What can hang from each mark
J140: J652 J701
J858: J82 J140 J167
J82: J701
J701: J167
J167: J723 J858
J652: J82 J167 J858
J214: J807 J986
J807: J140

Each row was made from one small tree. Brackets hold a mark, then the marks that hang from it, in the order of their numbers. Every link used is in the known rows. Write each row's tree.
Known rows
{J701 {J167 {J858 J82 J140}}}: [ 18.0  48.5  22.4   3.5  11.6  -5.1 -15.3  35.0  16.3   3.9  25.7   5.3
  14.3  -5.8 -16.9   1.0  22.5 -23.0   2.0 -19.0 -13.4  19.5]
{J214 {J807 {J140 J701}} J986}: [ 11.7  45.2  37.3 -26.5   3.1 -22.3   1.3  -7.8  21.2  -6.2 -13.8  12.0
   1.8  31.4  17.9   8.7  25.4  14.7 -32.0 -27.0   0.4  29.1]
{J82 {J701 {J167 J723}}}: [ -3.5  50.9  51.8   0.8   4.4 -24.0  -7.2   3.6  -8.7  15.8  10.7  21.9
  -6.9  17.2 -17.3  12.0  16.0 -18.8   0.8 -36.3 -13.0  52.5]
{J807 J140}: [  3.2  43.5  51.2 -16.0  -9.1  -7.8   9.6   2.6  23.5  24.9  -3.4  15.2
 -18.1   0.9   2.2   5.1  29.4 -16.2 -20.9 -36.2  -1.2  33.5]
{J807 {J140 {J701 {J167 J858}}}}: [  4.2  52.5  52.6  -3.8 -10.8  -5.0  -6.0  13.0  14.3  12.0   1.8  -5.3
   6.1   5.2   9.8  -0.4  24.5 -12.7  -7.3 -29.6  12.9  23.6]
{J652 {J167 J723 {J858 J82 {J140 J701}}}}: [ 17.6  55.2  24.7   4.2  11.4  -2.8  -9.0  15.4  -7.9 -11.9  16.6  28.1
   8.3   9.1  -5.3  -1.8   8.5 -13.7  20.6 -19.5  -6.9  10.1]
{J807 {J140 {J652 J82 {J167 J858}} J701}}: [ 18.0  28.6  36.3  12.5  -5.1  -1.4   3.9   5.0   5.0  14.1 -17.6   8.2
  18.3   3.7   9.8   7.1  26.3  -7.1  -6.5 -25.2   3.1  -6.8]
{J167 J858}: [ 27.2  29.5  39.8   0.5   7.4 -28.4  16.8   7.2  12.6   3.5   1.3  10.1
  -5.1  -3.7   3.0  17.1   9.2  -0.1   3.4 -14.5   1.8  36.1]
{J214 J807}: [ 17.3  34.9  33.3  -7.6  -1.0 -30.9  11.4  -6.3  25.3   1.5  13.9   5.9
  -0.2  28.7  -0.7  18.7  16.3   3.7 -12.9 -16.1 -22.5  42.3]
{J807 {J140 {J652 {J167 J723 {J858 J82}}}}}: [  2.0  41.8  44.1   6.4  -0.9   1.8   4.8  25.3  18.5  10.7  -8.7  15.8
  -3.4   7.8   3.5  14.4  10.3  -4.7  -4.2 -25.9  -2.4   6.6]
{J701 {J167 J858}}: [ 15.8  44.3  48.5   9.1   9.6 -24.6  -5.0  14.3  11.4   6.0  15.5 -12.4
   1.7  -1.3  -3.3  12.9  14.0 -11.0   0.3 -15.4  -4.5  36.0]
{J140 J652}: [ 18.8  30.6  23.6  12.4  -2.2 -14.4  21.7   6.9  21.9  27.0   2.8   7.0
   6.8  13.0 -11.3  26.0  19.3  -7.1 -18.4 -32.5  -8.5  35.6]
{J652 {J858 {J82 J701} J140 {J167 J723}}}: [  2.8  52.6   7.9  -3.8  -1.9  -6.7   5.3  27.7  -5.9   0.2  26.2  63.1
  -4.3  -8.9 -26.3   3.4  36.9 -24.5  24.3 -31.8 -12.8 -14.8]
{J807 {J140 {J652 J858}}}: [  2.7  30.2  31.6   4.9 -20.9  -7.0  24.9   9.4  17.8  26.1  -9.9  13.4
  -6.2  -0.6   4.0  12.9  32.8  -8.2 -16.9 -32.4   8.2   8.8]
{J858 {J167 J723}}: [  1.8  66.0  46.0  -9.0   3.5 -15.3   3.6  14.8  12.1   6.2  23.7  22.1
 -18.9   2.1 -10.5  15.5  13.0 -12.3   4.3 -32.5 -15.0  31.3]
{J140 {J652 {J167 J723 J858}} J701}: [ 18.2  42.7  33.0  24.2   1.8 -11.9  11.0   4.9  -6.8   0.2  -0.4   5.8
  16.8  23.0   6.6  20.2  -2.2   5.0   9.5 -22.4   4.6  19.5]
{J652 J82 {J858 {J140 J701} {J167 J723}}}: [  7.7  57.5   8.1  -3.7  -9.1  -5.5  -0.4  13.3 -19.7  -7.2  24.8  40.4
   5.1 -11.8 -12.6 -16.5  35.4 -23.3  20.1 -29.6 -11.5  -5.6]
{J82 {J701 {J167 J723 {J858 {J140 J652}}}}}: [  5.0  43.0  28.6   4.1   5.8 -14.9   1.6  25.5  -9.4   3.3  -1.5  30.0
  14.9   3.2 -13.9  19.8  -4.7  -7.0   0.5 -35.7   0.8  40.5]
{J858 {J140 J652} J167}: [ 17.4  52.1   6.8  -2.1   2.4   2.2  10.8  26.6  22.9  15.8  18.1  29.1
  12.5 -10.9 -22.8  27.2  19.4 -16.3 -14.4 -40.1 -10.2   4.7]
{J807 {J140 {J652 J858} J701}}: [  4.6  35.1  24.8   9.0 -29.2  -1.0  22.8   6.2  11.2  23.7  -7.6  11.8
   8.9   9.5   6.5   5.8  36.7  -7.2 -11.7 -36.0  14.2   2.4]
{J652 {J858 J82}}: [ 17.7  31.5  18.5  12.7  -4.7 -18.0  12.4  10.2  11.7  15.5  23.1  18.8
  -6.6   4.3 -13.7  -1.1  49.6 -20.4  11.4 -15.1 -15.0   2.4]

Which tree is each row?
[  3.2  62.8  39.1  -5.0   6.1 -12.9 -11.5  24.7  -2.8  -7.4  17.0   6.7
  -0.4  -3.4  -5.7   0.8  -6.1 -13.0   2.0 -26.8  -2.7  52.1] => {J701 {J167 J723 {J858 J140}}}
[  2.8  55.2  45.0   7.6   8.9 -13.4 -14.5  32.7  10.0  -0.7  23.9  -1.2
  -1.3   9.2  -9.9   0.3   8.5 -13.3  10.8 -16.3 -14.6  40.1] => {J701 {J167 J723 {J858 J82}}}
[  0.4  33.2  37.9  11.5  -0.8 -30.0  -4.9  -0.3 -27.7   8.4   9.4  26.5
  -4.2   1.7 -14.7  -8.0  38.3 -24.1  15.5 -22.4 -18.6  21.7] => {J652 {J82 {J701 {J167 J723}}} J858}
[ 12.5  41.3  19.1 -11.2   8.6 -10.8   6.2  30.5  -4.2  -7.1   4.0  57.1
   2.1  -1.1 -14.7   3.9   2.8  -9.5  15.5 -27.8  -5.3  32.2] => {J167 J723 {J858 {J82 J701} J140}}
[ 11.9  47.3  23.0  25.5  -7.3  -3.6  -1.5  11.0  12.9  24.8  15.3 -14.8
  30.1  25.9 -12.4  14.4  26.1 -14.1 -13.2 -34.1  -5.8  29.1] => {J140 J652 {J701 J167}}
[  2.6  70.7  10.7  -0.9  -2.1  13.5 -23.0  28.4   6.5   6.7  36.1  17.7
  19.4  19.4 -25.4 -17.0  29.0 -32.1   1.4 -38.1 -18.6  31.6] => {J858 J82 {J140 {J701 {J167 J723}}}}
[  6.1  48.5  46.6  13.6   1.1 -27.0   5.6 -12.8 -18.6   2.0  14.8  15.2
 -24.0   9.2   1.3   4.1  21.8 -14.3  18.4 -15.1  -8.7  12.7] => {J652 {J167 J723} J858}
[ 20.3  36.5   2.6  -1.8   7.0  -1.3   6.8  21.9   5.8  17.1   6.6  50.5
  21.6 -15.6 -29.9  22.3  30.3 -21.7  -7.1 -41.7 -17.7  -5.2] => {J858 {J140 {J652 {J82 J701}}} J167}
[ 25.4  24.7  26.5  23.0  10.6 -12.9   2.6  -4.0   3.8  23.5   0.0   6.9
  10.8   9.0 -12.8  17.7  28.8 -17.1  -8.8 -21.3 -24.9   9.3] => {J140 {J652 J82 J167}}
[ 17.4  55.7   7.5   0.3 -10.4  -7.3  10.4   9.8  -1.6   2.2  27.9  30.7
   6.7 -11.3 -10.3   3.4  40.7 -20.3  13.4 -30.1   2.4 -15.2] => {J652 {J858 {J140 J701} J167}}
[  0.4  55.8  17.3  -5.8   6.7   0.5 -18.3  28.1   0.7  11.6  22.8  42.2
   8.7   9.7 -34.5  -2.3  27.5 -33.6   2.3 -39.6 -23.2  31.7] => {J858 {J82 {J701 {J167 J723}}} J140}
[  9.7  40.6  43.6 -29.4   9.3 -29.2   2.7  -4.2  27.8  -3.9 -15.9  13.1
 -10.7  21.0  14.5  14.3  21.2  15.0 -37.1 -23.8  -6.3  33.9] => {J214 {J807 J140} J986}
[ -0.6  35.4  18.2  27.5  -6.9 -12.1   6.5  25.1   0.2  18.4  13.3  21.2
  11.6  17.7 -21.0  11.8  31.1 -15.5   8.3 -28.3 -12.6   9.8] => {J140 {J652 {J858 {J82 {J701 {J167 J723}}}}}}
[ 10.1  31.6  25.1  17.8  -0.1 -21.0  -1.1  11.9   0.0  18.1  22.6  22.4
   2.2   6.6 -21.9   2.5  53.9 -28.2  16.0 -19.5 -15.2  -2.2] => {J652 {J858 {J82 {J701 J167}}}}
[  8.1  37.7  32.9  17.3 -19.1  -1.0  13.8  -3.9   2.6  21.4  -6.9   7.1
   7.1  11.2   9.2   9.2  38.1 -11.9  -5.5 -30.2  10.8 -15.6] => {J807 {J140 {J652 J167 J858} J701}}
[ -4.2  48.8  37.7  13.9 -21.3  -0.1  11.1   0.4  -5.6  14.7  -6.2  13.3
   0.0  16.2  11.3   3.8  24.5  -7.8  -1.0 -33.4  11.0  -1.2] => {J807 {J140 {J652 {J167 J723} J858} J701}}
[ 21.0  37.7  -7.7   5.0   1.1   8.7   7.5  30.9  27.9  21.7  15.9  29.2
  21.6   6.7 -29.0   9.3  30.9 -21.7 -15.4 -35.7 -19.5  16.4] => {J858 J82 {J140 J652}}
[ 25.0  44.3  -7.2  18.1   3.2  15.4  -3.9  17.4  12.6  17.8  19.2  23.4
  34.5  18.1 -23.8   6.6  36.2 -24.2  -2.9 -33.1 -15.9  -7.8] => {J858 J82 {J140 {J652 J167} J701}}
[  6.5  20.2  32.6  -2.9  -8.4  -6.9  13.6   7.6  12.0  32.2 -23.7  33.4
   5.0   1.2  -7.9  12.3  34.7 -14.4 -22.6 -40.4  -6.8  18.3] => {J807 {J140 {J652 {J82 J701}}}}
[ 20.0  29.0  35.3  19.7  12.3 -18.2   5.5   8.6  -7.8   2.2  -7.0  11.0
   5.8   5.2  -0.5  15.4   1.8  -2.7   4.6 -15.2 -15.7  19.5] => {J140 {J652 J82 {J167 J723 J858}}}
[ 17.3  59.3   6.9 -10.4   8.5   7.0  -5.6  34.5  28.4  11.9  36.6  37.7
   6.2 -10.6 -31.7   7.9  39.7 -30.8   1.4 -33.1 -23.6  -6.3] => {J858 J82 J140 J167}
[ 16.9  48.9   7.2 -11.5  11.8   1.3  -3.4  29.8  16.0  14.9  25.8  60.7
   9.7  -9.0 -36.9  14.8  43.2 -30.9   7.3 -38.3 -20.7 -11.9] => {J858 {J82 J701} J140 J167}
[  6.2  56.1  28.6   3.5   0.8 -16.3   1.7  -5.8 -22.8  -3.5  17.1  30.2
 -16.7  -0.5  -3.4  -2.3  17.4 -19.9  13.4 -22.8  -6.9  10.0] => {J652 {J167 J723} {J858 J140}}
[ 23.2  15.2  34.8  18.5   9.6 -34.4   2.4 -22.8 -30.3  13.4   0.2  35.2
  -5.2  -2.7  -9.8   5.1  51.1 -25.1  20.7 -11.3 -18.9 -16.9] => {J652 {J82 J701} J167 J858}
[  3.3  47.2  47.0   7.2 -10.2  -0.1   8.7   9.3   4.0   7.8 -14.2  10.8
   6.2  14.0  15.6  12.9   3.8   2.0  -3.8 -31.7  13.5  12.6] => {J807 {J140 {J652 {J167 J723 J858}} J701}}
[ 14.4  32.8  11.2  34.6 -12.6  -9.1  -0.5   7.4  -7.4  18.5  14.3  -9.4
  32.4  13.2 -10.0  -2.6  45.2 -19.2   1.6 -23.0 -10.7   1.5] => {J140 {J652 J82 J858} {J701 J167}}
[  7.1  38.7  45.8   5.6  -5.0  -1.9   8.1   1.3  20.6  28.7  -9.9   8.3
  -4.4   6.7   1.2  20.9  25.1 -12.9 -22.5 -34.5  -1.6   9.2] => {J807 {J140 {J652 J167}}}
[ 11.4  40.4   5.6   8.6  10.9   3.6  -1.0  20.2  -1.3  15.7   7.0  53.3
  15.9  14.2 -30.8  15.3  21.6 -23.4   1.4 -38.0 -20.0   6.9] => {J858 {J82 J701} {J140 {J652 {J167 J723}}}}
